Each row was made from one path, in order. Every step used is in the known rows, and no mark comes twice. Write each row's path.
Known rows:
makog fuli fupip fina: [-1.24 -3.03 -0.66 -0.18  1.67 -0.98  0.29  0.15 -2.90 -0.11 -2.72 -1.67
 -2.08 -3.34  0.51 -0.55  2.26  0.98  0.49  0.20 -1.33 -0.75  1.62  2.40
 -0.34]
kivop sibiza fina dipef: [ 0.65 -3.51 -1.48 -1.00  3.63  0.00 -1.31  0.53  0.78 -3.39 -3.97 -1.77
  0.41 -1.18 -0.74 -1.22  2.79  0.20  0.58 -1.99 -2.63 -1.96  0.39 -1.93
  0.87]
zuta fupip fina dipef kivop sibiza: [-0.59 -3.97 -2.58 -0.63  2.92  0.77 -0.22 -0.49  0.90 -1.70 -1.72 -2.92
  1.29 -3.57 -0.72  0.29  3.00 -0.75 -0.09 -2.93 -2.42 -1.39  2.03 -2.02
  1.59]
dife zuta fupip fina: [-1.43 -3.22  0.79 -0.63 -0.66 -0.78 -0.10 -0.54 -0.56 -1.80 -1.54 -1.43
  0.41 -3.88 -0.81 -0.07  1.53 -1.57 -0.68  0.04 -3.48 -2.03  2.91 -0.29
  0.52]
dife zuta fupip fina dipef: [-1.58 -3.57 -1.22 -0.95  0.26  0.11 -0.42 -1.05  0.92 -2.70 -2.55 -0.65
  0.59 -3.10 -1.57 -0.34  1.52 -1.19 -0.67 -0.99 -3.54 -2.26  2.49 -0.46
  1.03]
sibiza fina: [-0.37 -4.21  1.15 -0.31  1.99 -1.87 -0.52  0.06 -0.54 -2.76 -3.67 -1.70
  0.02 -2.39 -0.02 -0.96  2.20 -1.22  0.33 -0.18 -2.07 -1.42  2.63 -0.71
 -0.15]
dipef fina dife: [ 0.49 -4.00  0.54 -0.38  3.11 -0.98 -0.58 -2.12 -1.27 -2.02 -3.15 -1.10
 -0.38 -0.84  0.19 -0.61  3.67 -1.01  0.37  0.56 -2.83  2.41 -1.20 -1.34
  0.58]
kivop sibiza fina fupip zuta: [-0.17 -1.97 -0.06 -0.38  3.62 -1.93 -0.64  1.30 -0.06 -2.61 -1.05 -2.69
  1.78 -3.26 -0.51 -0.42  1.33 -0.58 -0.47 -1.58 -4.55 -0.48  1.06 -2.79
  2.98]
fuli fupip fina: [-1.63 -4.21 -0.45  0.79  2.14 -0.90 -0.06 -0.15 -2.30 -1.17 -2.89 -2.13
 -1.07 -3.93  0.43  0.18  2.42  0.85 -0.95  0.60 -2.59 -0.88  3.20  1.17
 -0.44]
zuta fupip fina: [-1.11 -4.20 -0.48 -0.11  1.07 -0.95  0.35 -0.43 -0.81 -2.02 -1.15 -2.20
  0.50 -4.43 -0.02 -0.66  1.96 -1.91 -0.42 -0.09 -2.50 -1.41  3.46 -0.25
 -0.02]
dipef fina fupip zuta makog fuli: [-1.57 -1.70 -0.76 -0.56  1.84 -3.85  1.32 -1.11 -0.87 -1.54 -0.13 -2.60
  1.28 -3.31  0.01 -1.03  2.87 -1.25  0.88 -0.93 -3.48  1.56 -2.41 -1.83
  1.81]
fupip zuta makog: [-1.48 -3.90 -0.87  1.41  2.14 -1.43  1.18 -0.79 -0.76 -3.54 -0.85 -2.26
  2.32 -3.42  0.12 -1.11  2.18 -2.03 -0.65 -1.07 -3.19  0.05  2.21 -1.11
 -0.06]
fina makog fuli fupip zuta: [ 1.09 -1.18 -1.95 -0.51  1.71 -2.67  0.41 -0.14 -1.45 -0.67 -2.72 -2.41
  1.25 -2.90 -0.81 -1.06  1.34  0.27  0.34 -0.70 -2.15  0.94  0.77  0.55
  1.19]
zuta makog: [-0.52 -4.39  0.36  0.94  1.16 -1.52  0.66 -1.48 -0.72 -3.18 -2.39 -2.33
  2.08 -2.68  0.19 -1.16  3.81 -1.74 -0.04  0.29 -3.00 -1.46  1.39 -1.06
 -1.27]
fuli fupip fina makog: [-0.04 -1.85 -0.56  0.40  1.73 -2.75 -0.49 -0.29 -1.58 -0.57 -2.76 -2.65
 -0.40 -3.70 -0.43  0.00  2.06  0.55 -1.11  0.64 -3.92 -1.28  3.10 -0.36
  0.12]
fupip fina dipef kivop sibiza: [-1.57 -3.59 -1.34  0.56  4.24  1.37 -0.97 -0.27 -0.09 -1.52 -2.46 -2.06
 -0.49 -2.34 -0.27 -0.12  3.00  0.15 -0.02 -3.01 -2.77 -0.27  3.20 -1.41
  1.16]
makog fuli fupip: [ 0.76 -3.60 -0.72 -0.45  1.16 -0.91  0.39 -0.66 -1.99 -0.72 -4.34 -1.81
  0.18 -2.53  0.03 -0.78  3.51  0.93  1.16  0.54 -0.75 -0.59  0.05  1.98
 -0.74]
zuta fupip: [ 0.81 -4.95 -0.45 -0.40  0.41 -0.74  0.42 -1.20 -0.01 -2.65 -2.48 -2.48
  3.04 -3.71 -0.56 -0.72  3.16 -2.30  0.08  0.31 -2.11 -1.07  2.14 -0.60
 -0.37]
dipef fina dife zuta fupip: [ 1.49 -3.48  0.84 -2.04  0.39 -1.22 -0.41 -2.60 -0.05 -1.83 -2.84 -0.87
  1.37 -1.44 -0.66  0.21  3.30 -1.55  0.22  0.86 -3.03  0.35 -3.09 -1.83
  1.20]
fina makog fuli fupip: [ 2.12 -1.69 -0.72 -1.04  0.85 -2.80 -0.25 -0.61 -1.38 -0.31 -4.24 -2.33
  1.04 -2.45 -0.95 -0.88  2.92  0.53  0.92  0.52 -2.17 -0.28 -0.08  0.71
 -0.09]
dife zuta makog fuli fupip fina dipef: [-1.93 -2.24 -1.57 -0.64  0.60 -1.14  0.47 -0.87 -0.83 -1.68 -3.35 -0.71
 -1.41 -2.71 -0.64 -0.44  2.69  1.89  0.08 -0.55 -3.06 -3.18 -0.78  1.16
 -0.05]
zuta makog fuli fupip fina dife: [-0.09 -2.05 -1.07 -0.48  2.44 -1.78  1.07 -1.16 -2.19 -1.16 -1.92 -1.19
 -2.25 -2.36  1.06 -0.22  2.82  1.00  0.07  0.83 -2.71 -1.23 -1.52  0.95
 -0.26]
dife zuta: [-0.35 -3.84  2.01  0.30  0.32 -0.05 -0.74 -1.04 -0.99 -2.43 -3.72 -0.74
  1.34 -1.87 -1.25 -0.69  2.81 -1.23  0.04  0.33 -3.22 -1.03  2.31 -0.02
 -0.27]
fuli fupip zuta: [-1.02 -4.52 -1.44  0.96  2.68 -0.59  0.49 -0.36 -1.65 -1.90 -2.98 -2.42
  1.52 -3.71 -0.02 -0.08  2.02  0.00 -1.04 -0.32 -2.05  0.58  2.53  0.79
  0.29]
dipef kivop: [-1.07 -5.08  1.25  0.90  2.17 -0.37 -0.21 -1.42 -0.95 -1.47 -3.62 -2.13
  1.35 -2.57 -0.30 -0.13  3.75 -1.91  0.54 -0.76 -1.39  0.49  4.18 -0.62
 -0.25]
dife fuli: [ 1.50 -4.70  0.56  0.55  1.50  1.71  0.36 -0.10 -1.69 -3.04 -1.89 -2.48
  0.03 -2.96 -0.99 -1.26  2.73 -2.26  0.22  0.75 -2.97 -1.64  3.08  0.64
 -0.46]
makog fuli fupip fina dife: [ 0.26 -2.28 -0.88 -0.36  3.11 -0.41  0.15 -0.65 -2.48 -0.26 -3.09 -0.53
 -2.98 -1.90  0.65 -0.33  2.15  0.98  0.37  0.69 -2.23  0.19  0.25  1.99
  0.23]

Write each row's path:
[-0.13 -3.52 -0.49  0.48  3.48 -0.35 -0.26 -1.13 -2.01 -1.10 -2.74 -1.07
 -1.74 -2.63  0.49  0.42  2.26  0.73 -1.11  1.12 -3.54 -0.42  1.69  0.80
  0.09] : fuli fupip fina dife
[-0.92 -4.31 -1.60  1.16  2.23 -2.00  1.41 -0.79 -1.12 -2.59 -2.14 -3.02
  2.33 -4.00  0.21 -0.24  2.64  0.00 -1.13 -0.27 -2.69 -0.85  0.79 -0.36
 -0.20] : fuli fupip zuta makog
[ 2.17 -0.60  1.16 -2.42  1.35 -1.61 -0.44  0.05 -0.59 -2.68 -2.80 -0.39
 -0.79  0.27 -0.11 -1.02  2.63  0.39  1.55 -0.66 -3.39 -2.67 -4.76 -1.84
  1.04] : kivop sibiza fina dife zuta makog fuli
[ 0.22 -4.46 -1.59  0.56  2.04  0.09  2.01  0.27 -1.82 -3.33 -0.88 -3.80
  0.82 -4.64 -0.42 -0.28  2.38 -0.50 -1.03  0.32 -3.19 -2.50  0.83  0.42
  0.09] : dife fuli fupip zuta makog
[ 0.17 -1.35  0.62 -1.11 -1.00 -2.58 -0.63 -0.59  0.12 -1.34 -1.41 -1.70
  1.17 -3.88 -1.86 -0.30  0.90 -2.07 -0.87  0.18 -4.66 -1.92  2.64 -1.54
  1.07] : dife zuta fupip fina makog
[-1.92 -2.05  0.52 -0.50 -0.03 -2.01  0.67 -0.41 -2.20 -0.86 -2.16 -1.42
 -1.46 -3.10  0.14 -0.23  2.51  1.36  0.12  0.53 -2.67 -2.91 -0.54  1.38
 -0.54] : dife zuta makog fuli fupip fina
[ 1.68 -1.36 -0.03 -0.68  0.69 -2.31 -0.38 -0.64 -1.11 -1.11 -3.16 -1.62
  0.94 -1.74 -1.32 -1.97  2.41 -1.59  1.48 -0.27 -2.50  0.44  1.16 -0.26
  0.07] : fina makog fuli
[ 2.29 -1.07  0.05 -2.36  2.15 -3.51 -0.90  0.90 -0.86  0.32 -4.34 -3.56
  0.32 -2.30 -0.37  0.01  3.15  1.67  1.70 -1.55 -1.28 -1.50 -1.32 -1.59
  1.38] : dipef kivop sibiza fina makog fuli fupip
[-0.55 -2.82  0.93 -0.21  2.16 -0.11 -0.76 -1.34 -1.90 -1.14 -3.24 -0.33
 -1.85 -1.94 -0.26  0.80  1.81  0.96 -1.33  1.41 -4.32 -0.87  1.09  0.81
  0.51] : fuli fupip fina dife zuta
[-0.42 -3.24 -1.67  0.08  2.19 -0.76  1.02  0.04 -2.20 -1.21 -3.01 -1.93
  0.40 -3.25  0.04 -0.85  1.96  0.33  0.51 -0.69 -0.62  0.84  0.82  1.94
  0.39] : makog fuli fupip zuta
[-0.91 -2.36  0.79 -0.44  4.01 -1.80 -0.54  0.64  0.19 -1.45 -1.38 -3.28
  1.89 -3.64 -0.49  0.53  1.80 -1.01 -0.07 -2.37 -3.79 -0.03  2.41 -3.37
  3.32] : dipef kivop sibiza fina fupip zuta
[ 2.09 -4.01 -1.46  0.14  3.60  1.70  0.93 -0.30 -2.01 -2.71 -1.74 -1.82
 -0.52 -2.75 -0.62  0.05  1.53 -0.52 -1.13  1.01 -3.46 -0.40  0.96  1.03
  1.16] : fina dife fuli fupip zuta
[ 1.54 -3.45 -1.75  0.37  3.09  0.79  1.74 -0.84 -1.55 -3.42 -0.80 -2.56
 -0.07 -3.20 -0.34  0.08  2.03 -0.87 -1.28  1.00 -4.15 -1.65 -0.80  0.02
  0.55] : fina dife fuli fupip zuta makog
[ 0.13 -3.31 -0.82 -0.44  2.19 -0.43  0.20 -1.45 -0.59 -2.21 -1.26 -1.21
 -0.23 -2.91  0.27 -0.16  1.58 -2.17 -0.79  0.43 -3.41 -0.51  1.85 -0.54
  0.66] : zuta fupip fina dife
[ 0.26 -2.62  2.14 -1.15  1.32 -2.41 -0.33 -1.35 -0.02 -3.50 -3.22 -0.24
 -0.14 -0.84 -0.35 -0.23  2.15 -1.06 -0.32  0.78 -4.18 -2.83 -1.12 -2.09
  0.22] : sibiza fina dife zuta makog
[ 1.05 -3.20  0.33  0.35  3.18  2.02  0.10 -0.15 -2.32 -2.54 -0.53 -1.21
 -3.22 -2.30 -0.26 -0.71  1.41 -1.76 -0.73  1.05 -4.38 -0.88  2.96  0.66
  0.51] : fupip fina dife fuli
[-0.80 -0.92  1.05 -0.54  1.18 -1.09  0.32 -1.29 -1.78 -1.87 -1.24  0.41
 -2.09 -1.00 -0.02 -0.96  1.91 -0.90  0.34  0.12 -4.12 -1.18 -1.02  0.02
  0.19] : fupip fina dife zuta makog fuli
[ 0.81 -2.23  0.51 -2.18  0.72 -2.51  0.44 -2.16 -1.67 -0.92 -3.71 -0.90
 -0.66 -0.82  0.14  0.17  4.18  1.54  1.04  1.22 -2.58 -0.43 -6.33 -0.24
  0.25] : dipef fina dife zuta makog fuli fupip
[ 0.45 -2.00 -0.76 -0.62  0.45 -2.76 -0.20 -0.40 -0.14 -1.52 -1.13 -2.64
  1.37 -4.25 -0.94 -0.72  1.31 -2.09 -0.68 -0.10 -3.95 -1.16  3.37 -1.47
  0.67] : zuta fupip fina makog
[ 0.90 -0.84 -1.10 -1.50 -0.23 -3.07  0.23 -0.07 -0.58 -0.66 -1.01 -2.18
  0.17 -3.73 -0.79 -1.44  1.18 -1.98  0.72 -0.52 -2.56 -1.05  2.00 -0.40
  0.63] : zuta fupip fina makog fuli
[-2.76 -4.21 -0.84  0.87  3.64  0.49 -0.47 -1.11 -0.08 -1.56 -2.87 -1.45
 -0.98 -2.88 -0.58 -0.10  2.72 -0.95 -0.15 -2.24 -2.55 -0.03  5.32 -0.51
  0.57] : fupip fina dipef kivop
[-1.06 -1.59 -0.68  0.38  1.58 -2.49  1.47 -0.83 -0.63 -2.26 -0.23 -2.12
  2.16 -3.59 -0.53 -1.22  2.02 -1.72  0.38 -0.66 -3.97  0.19  0.39 -0.88
  1.31] : fina fupip zuta makog fuli
[-2.18 -3.77 -1.67  0.78  3.11  0.53 -0.55 -0.70 -0.21 -2.57 -2.74 -0.82
 -0.83 -2.38 -0.63 -1.04  2.11 -0.78 -0.53 -1.25 -3.39 -0.43  3.92  0.04
  0.13] : fupip fina dipef
[-1.13 -1.31 -0.27 -0.93  1.86 -4.25  1.22  0.40 -0.07 -2.54 -0.74 -2.22
  0.73 -3.57 -0.22 -1.11  1.14 -1.32  0.53 -1.13 -3.50 -1.24  0.11 -1.60
  1.75] : sibiza fina fupip zuta makog fuli
[ 0.28 -2.68  1.72 -0.67  3.10 -1.88 -1.04  0.13  0.22 -1.07 -2.75 -3.20
  1.54 -3.02 -0.54  0.72  3.36 -0.61  0.65 -1.24 -3.75 -1.38  1.45 -3.56
  2.18] : dipef kivop sibiza fina fupip
[-1.43 -4.91 -0.26 -0.80  3.38 -1.07 -0.74 -0.79  0.95 -2.45 -4.83 -1.46
  0.08 -2.16 -0.64 -0.18  2.86 -1.14  0.51 -1.93 -1.55 -1.24  3.66 -1.53
  0.55] : sibiza fina dipef kivop
[ 0.02 -4.03  1.29 -0.80  3.22 -0.99 -0.91  0.56 -0.52 -1.63 -3.40 -2.94
  0.55 -2.35  0.11 -0.14  3.44 -0.41  0.80 -1.98 -1.75 -1.32  1.79 -2.27
  0.86] : dipef kivop sibiza fina
[ 0.85 -3.69  0.98 -0.79  3.42 -1.38 -0.64 -0.71 -0.51 -2.81 -3.71 -0.46
 -0.63 -1.06  0.29 -0.66  2.03 -1.36  0.06  0.23 -2.91 -0.37  1.27 -1.13
  0.27] : sibiza fina dife
[ 0.09 -1.55  0.52 -1.03  1.53 -0.33 -0.48 -0.77 -2.41 -0.20 -3.27  0.24
 -2.86 -1.40 -0.16  0.14  1.76  1.18  0.07  0.95 -2.89 -0.84 -0.61  1.89
  0.66] : makog fuli fupip fina dife zuta
[ 0.02 -4.42 -2.41  0.09  2.82  1.92  0.32  0.34 -1.31 -2.49 -2.31 -2.40
 -2.46 -3.69 -1.16 -0.26  2.20  0.87 -0.90  0.27 -3.38 -3.02  2.79  1.65
  0.36] : dife fuli fupip fina dipef
[-1.26 -3.10 -2.73 -0.47  2.63 -0.07  0.17 -0.29 -1.35 -1.01 -3.81 -1.35
 -1.98 -2.63 -0.11 -0.84  2.34  1.70  0.44 -0.98 -1.57 -1.27  1.26  2.19
  0.14] : makog fuli fupip fina dipef
[ 3.52 -3.85  0.34 -1.95  4.01  1.03 -0.50  0.61 -1.29 -1.80 -3.16 -3.27
 -1.61 -2.11 -0.11  1.09  3.08  0.82  0.32 -0.03 -2.59 -2.80 -1.05 -1.07
  1.40] : dipef kivop sibiza fina dife fuli fupip
[ 2.38 -1.27  0.37 -1.21  2.29 -2.75 -1.49  1.07  0.14 -2.12 -2.99 -2.81
  1.27 -1.71 -0.84 -1.15  2.24 -0.31  0.39 -1.16 -3.77 -1.67  0.48 -2.98
  1.15] : kivop sibiza fina makog
[-0.16 -4.17 -0.23  0.50  1.94  0.99  0.53  0.75 -2.77 -1.66 -1.76 -3.00
 -2.23 -4.39 -0.31  0.04  2.07  0.24 -0.79  1.14 -2.96 -2.52  3.27  1.73
 -0.26] : dife fuli fupip fina
[ 2.01  0.00 -1.85 -2.20  2.54 -3.22 -0.30  1.96 -0.92 -0.83 -2.55 -3.11
  0.49 -2.50 -0.32 -1.00  0.96  1.56  0.64 -1.94 -2.20 -0.63 -1.75 -1.11
  2.31] : kivop sibiza fina makog fuli fupip zuta
[-0.99 -4.95 -0.74  0.65  3.05  0.56 -0.47 -1.90  0.56 -2.23 -4.48 -1.60
  1.44 -1.99 -1.01 -0.22  3.84 -1.38  0.47 -1.81 -1.73  0.11  3.78 -0.80
  0.08] : fina dipef kivop
[ 0.23 -3.41 -0.66 -0.37  0.59 -2.09  1.16 -1.03 -1.68 -1.57 -3.30 -2.52
  0.99 -3.06  0.46 -0.79  4.17  0.74  0.96  0.51 -1.25 -1.76 -1.51  1.00
 -1.32] : zuta makog fuli fupip
[ 1.25 -1.97 -0.32  0.09  1.52 -0.79 -0.04  0.77 -2.07 -1.15 -1.54 -3.40
 -1.71 -4.19 -1.31 -0.17  1.49  0.10 -1.00  1.24 -4.37 -2.57  3.10  0.35
  0.30] : dife fuli fupip fina makog
[ 0.54 -1.18 -1.71 -1.35  1.79 -3.71  0.38 -0.40 -1.75  0.09 -2.84 -2.83
  0.35 -2.96 -0.29 -0.88  2.11  0.78  0.67 -0.98 -1.61  2.23 -1.88 -0.28
  1.47] : dipef fina makog fuli fupip zuta
